Each row was made from one walk, in order. Every step used is in the known rows, and no mark comes twice. Write each row's walk.
(in the rows, 128 means zero)
Known rows:
z h s y b: [145 129 175 138 147 110 163 101 132 103 130 113 182  90 119 111 127 120
 177 153 152]
s h l y z: [102 156 109 120 150  93  74 121 163 122 144 168 153 186 182 136 113 135
  98  95  89]
b y z h l: [158 102 140 115 187 173 108 153 152  85 153 130  93 142 210 140  97 192
  82 122  60]
s y b: [ 91 113 168  99 138  40 149  98 120 108 105  75 182 108 111 119 200 174
 158 125 148]
y s h z: [119 246 160 115 131 106 116 121 120 135 121 165 158 146 104 106 116  94
 154 137 126]
b y: [108  66 111  88 137 133 114 149 122 127 130 106  85 121 111 147 158 147
 117 121 114]
l y z h: [118 117  69 145 125 167 142 139  99 164 141 148 151 113 183 116 136 131
 106  82 107]
z h: [157  92 112 141 146 149 149 179 131 150 129  73 119 117 151  85 153 113
 106 142 117]
h l: [148 101 146 135 128 100 112 159 162 135 111  75  83 157 151 133 132 125
  68 126 121]
y z h b: [180 135 132 151 116 137 191 190 128 131 101 109 174 125 173 115 102 164
 137 125  68]
s h z: [132 179 147 107 136  52 133 155 143 142 139 144 143 194 112  95 124  79
 146 160  90]
l y s: [ 82 140  71 135  92 173  94 104  93 179 116 147 128  73 111 146 161 110
 128  81 169]
y s h l: [123 194 159 121 156 115  69 125 179 106 115 109 138 143 124 127 113 134
 108 137 132]
b h: [126  91 126 119 122 121 124 159 131 145 166 107 100 145 115  79 129 148
  91 149 153]
b h s: [141 111 134 138  95 163 142 140 131 162 162 148  91 136  89 103  69  95
  94 150 177]
b h l y: [117  74  98 124 135 118  61 135 156 133 213 145  73 167 175 107 102 127
  73 138 145]
h b: [149 108 134 134  82  84 164 191 148 141  91  85 137 132 118 136 131 131
 152 148 104]
l h: [136 104 104 164 113 113 132 120  83 116 131 109 117 139 156 129 165 147
  90 103 159]
s y: [109  94 134 102 143  67 134 113 145 127  97  58 121 128  82 124 211 132
 151 143 137]
l y b: [ 89 107 100 123  99  79 123 129  92 154 137 141 174  89 155 132 158 146
 122  74 147]

Which walk is each row?
[114 149  96 142 104 162  66 108 125 148 118 143 100  97 145 160 122 115
  95  86 156]
h l y s
[147 142 145 113 112  94 135 155 112 151 183 147  94 178 135  85  98 112
 105 158 134]
b h z
[172 146 128 173 107 200 184 148 118 155  98 150 139 108 137 134  88 105
  93 106 127]
y z h s
[175 114 116 169 115 179 166 159 134 162 121 117 110 106 114 114  98  62
 113 145 137]
z h s
[125 121 140 128 112 114 150 100 152 145  93 106 109 121  56 146 159  76
 156 149 162]
h s y
[135  78 120 130 130 111 117 139  89  67 157 141 118 141 172 151 113 178
 151 139 110]
l h b y
[ 95 122 112  95 133 185  96 111 101 127 112 127 100  70  96 156 147 164
 133 106 146]
b y s
[128 122 127 164 125 127 131  52 106  95 127 128 114 135 103 148 151 100
 141 133 191]
l h s y
[141 136  79 176  94 211 154 119 107 173 135 197 145 108 154 145  90  83
 107  83 137]
l y z h s
[108 143 146  84 159  92 127 157 150  84 122 156 186 167 131 148  98 185
 182 149  44]
s h b y z
[ 67 171  85 118 130 130  76 104 123 148 139 165 162 110  96 116 151 100
 148 104 154]
l y s h
[158 128 166 130 183 111 127 112 171  84 121  79 126 154 183 119 147 167
 113 142  85]
s y z h l
[131 158 145 164 120 139 155  34  87  95 105 167 141 133 113 168 131 141
 121  98 176]
l h s y z
[ 99 207 154  75 155 127  88 103 115 102 146 188 131 141 111 128 106 113
 179 148 101]
b y s h z
[152 103 138 140 148 147 155 119 159 125 121 101 121 121  96 112 136  70
 162 172 141]
z h s y
[146 120 132 109 146 193 122 165 116  94 130 125 130  70 146 130  97 161
 184 162  92]
z h b y s
[129 115 141 103 110 122 156 165 120 111  96 140 141 130 139 169 114 195
 155 117  67]
h b y z
[120 106 148 118 133 122 127  93 147 127 159 123  97 141  64 106 114  96
 150 176 183]
b h s y
[119 153 150 136 106 137 166  79 133 145  70 133 136 122  71 170 138 122
 144 111 150]
h s y z
